Each row was made from one walk, in order. Every step used is in the known rows, and no mark comes twice. Write each row's walk.
Known rows
lole/salo/ritu/nasov: [ -5.7 -28.2   0.5   5.4  35.0  10.0  -6.5   1.9  11.1 -13.9  -3.3  31.9
   4.1   3.5  -9.6 -12.5  -7.8   5.7   9.1  34.0]
salo/vokuf/nasov: [ 56.3  -2.5   2.6  17.9  16.3 -10.4 -42.9  -7.0  57.2   9.7  18.2 -29.0
  23.4 -10.1   1.0  29.4   9.4  13.3  -1.8  15.8]
nasov/salo/ritu: [ 11.8  20.9 -17.2  16.6  19.2 -22.4  22.2  -2.4 -21.8  14.8   5.2   2.1
 -48.0  31.7  -9.3 -49.5 -21.9  -1.3 -45.6 -36.8]
vokuf/salo/ritu/nasov/lole/lome: [-11.3  45.6   0.3  10.7   6.3  11.1  11.2  -1.3  -5.9  -4.7   1.4  16.2
 -17.3   5.9 -25.4   7.7  -8.1  -2.2 -29.5 -40.7]
vokuf/nasov: [ 26.9  18.3  22.7   1.6   9.4 -13.3 -14.1 -12.8 -22.3   9.8  15.0 -56.3
  12.5 -16.4   6.1  28.3   6.6  13.2  -7.5   7.4]
ritu/nasov/lole/salo: [-26.3 -10.7  15.7  -2.6 -22.4   6.7   5.7  -1.4  10.4  -5.7 -15.8   3.4
 -22.8  16.6  -1.6   7.3  27.3   6.7  43.3  21.2]
salo/ritu: [  5.8   7.4   2.2  -1.9  32.9 -21.2  -6.9 -25.4  -1.6   3.7  -6.9 -10.2
  10.6   1.4 -16.7 -10.3 -40.5 -13.9 -22.2   6.9]
ritu/nasov/salo/lole/lome: [-14.5   2.4  11.1 -12.0 -38.1   5.2  -5.5  -0.6 -15.3   1.8  -4.6  -4.0
 -53.9  33.0  28.0  -8.5   3.3  -1.0   9.6 -26.1]
ritu/nasov/lole: [-23.7   4.7  24.1  -9.8 -33.2  -5.2   0.8 -13.0   7.9   4.3 -20.2 -19.9
 -27.6  16.3  -0.4  15.9  18.6  -0.6  39.1   7.3]
ritu/nasov: [ -7.7  -4.7  41.2 -12.6 -20.4  -2.5 -26.0  -3.6  11.1  17.2 -18.0 -33.2
 -25.1  -4.7  16.1  26.9  -1.3 -10.8  37.3   5.2]
vokuf/salo/ritu/nasov/lole: [ -2.7  45.5   3.3  12.5  13.6   7.8  11.1  -4.4  -5.3  -5.6  -0.4   9.2
 -15.2  -1.7 -31.3   6.7   1.8  -7.9 -38.9 -44.5]
lole/salo/ritu: [ -0.7 -25.6 -11.0  15.1  46.9   5.0   1.8   8.1   2.1  -8.1   7.8  32.2
  18.4  -6.3 -11.0 -20.3 -16.0  -0.6  -1.4  32.6]
lome/lole/salo: [-10.9 -22.6  -6.2 -29.4 -29.2  12.9  -9.4  25.7  -2.0   3.5  -4.1  13.6
  18.8 -37.0  26.1  -3.5   7.8 -12.2  18.9   5.7]
vokuf/nasov/ritu/salo/lole: [ 25.0  24.8  12.1  -8.7   8.3 -10.0  22.1 -27.1 -31.7  -3.1 -11.9 -27.4
  18.6  -7.3  -0.2  14.9   8.3  16.3  -3.3  18.2]
salo/lome/lole: [-11.2 -27.4   0.7 -24.1   8.8   7.4 -16.3   0.4   8.3  -5.1  -3.5  -1.8
  25.1 -10.0   5.0   9.0 -42.2 -25.9 -37.7 -16.3]
nasov/lole: [-20.8  15.2  -6.6  11.1 -15.9 -18.4  31.7  -4.5 -13.4   9.7  -1.9 -13.6
  -1.5   4.6  -9.9  -6.2   9.9  -9.2  19.7   4.5]
nasov/ritu: [-15.4   4.6   4.3   0.8 -32.6 -28.6  24.3 -13.0 -19.2  24.2 -34.1 -13.3
   1.8   5.3   5.0  -9.0 -26.0 -10.8  51.8  -2.6]
lome/lole/salo/ritu: [ -9.3 -20.4 -13.8 -33.9 -14.4   9.5  -8.1   9.7   1.3  -8.8  -9.5  24.8
  22.5 -24.2  10.3 -13.2  -2.9  -7.1  -0.3   8.7]

Write each row's walk
[ 30.9  29.2   6.4  12.1   7.1 -15.9   6.6  -4.2 -35.5  12.1  20.4 -42.9
 -26.7  11.1   4.6  -3.4  16.4  24.7 -32.5 -21.7] -> vokuf/nasov/salo
[-22.3  -3.7 -26.4  16.8  15.6  -5.4  38.1  -4.7  -5.8 -16.0   0.7  30.7
   9.7  17.9 -27.5 -27.7  11.6   6.8   6.6  25.4] -> nasov/lole/salo/ritu
[-12.4 -23.1  -6.7 -40.9 -22.0  13.0 -15.2   5.3   8.2 -12.0 -16.8  24.5
  13.3 -17.8  11.0  -7.3   2.8  -2.8   6.2   9.7] -> lome/lole/salo/ritu/nasov
[ 47.1  -0.4  -3.9  15.0  -0.8 -17.3 -26.5 -17.1  52.5   7.3  -0.1 -20.2
  22.6   5.0  -4.1  20.4   5.9  19.6  15.1  14.5] -> salo/vokuf/nasov/ritu
[ 21.6 -39.9 -13.1  31.4  31.4  12.3 -20.5  30.8  50.2   4.4  18.7  30.4
  22.2 -18.1   6.3  -2.3   6.5  -0.3  25.2  36.4] -> lole/salo/vokuf
[  9.3 -23.7 -18.5 -26.2 -34.3  10.0 -15.1  11.1  26.7  -6.7  -8.8  21.7
  28.7 -19.0  15.8  -0.6  19.1  10.9  21.3  12.1] -> lome/lole/salo/vokuf/nasov/ritu
[-39.4  14.5 -12.4   9.9 -30.4 -12.3  31.1   2.8 -13.0  11.2   2.6   1.0
  -5.0  19.9   4.6  -6.9 -10.8   0.2  39.4  10.5] -> nasov/lole/lome
[  6.3   2.5  -5.5  11.2  22.4  -0.7  17.4 -13.5 -18.1 -21.7  18.3 -11.8
  19.9  13.0 -19.1   8.7  24.7  30.4 -18.9  19.6] -> vokuf/nasov/lole/salo/lome
[-28.2 -19.6  13.0  -2.2  -8.7  11.0   4.7  -5.1  15.5 -14.1 -14.6  11.0
 -16.9  24.4  -8.4   8.0  15.7   6.3  25.3  17.6] -> ritu/nasov/lole/salo/lome
[ -9.6  34.6  -9.1  11.7  -9.9  23.9   5.5  21.6 -37.9  -0.7  28.1  11.0
   8.7 -24.7  14.3  13.0  -6.9 -28.0 -25.4 -53.0] -> vokuf/salo/lole/lome
[  6.4 -31.2 -16.2 -21.7 -24.3  14.8 -24.4  25.7  34.8   0.8  -0.6  23.4
  24.8 -32.5  22.1  -0.8  12.8  -6.7  18.4  11.5] -> lome/lole/salo/vokuf
[ -5.0   2.1  13.7 -11.6 -30.3   2.3  -5.7  -4.4 -15.3   1.2  -6.7 -11.9
 -52.0  25.8  20.8  -8.5  12.7  -5.9  -0.8 -29.1] -> ritu/nasov/salo/lole
[ 10.3  45.2   0.3  20.1  31.7   3.7   6.4   5.8 -13.9   6.5  11.0   3.6
  -0.9 -22.1 -24.5   4.9 -16.4 -18.5 -48.8 -46.4] -> vokuf/salo/ritu
[ -7.8 -49.1  -6.1  21.5  53.5  20.1  -0.7  24.6   7.4  -9.5  17.8  32.4
  23.6  -7.6  -2.1  -6.4 -24.2  -9.8  -9.6  22.5] -> lole/salo/lome
[ 24.5  13.6  -2.0  -2.6   9.6  -6.3   2.9  -8.2 -27.7  -4.3  18.1 -28.6
 -16.1  18.4   1.1  -4.4   5.3  23.5 -59.2 -31.1] -> vokuf/nasov/salo/lome/lole
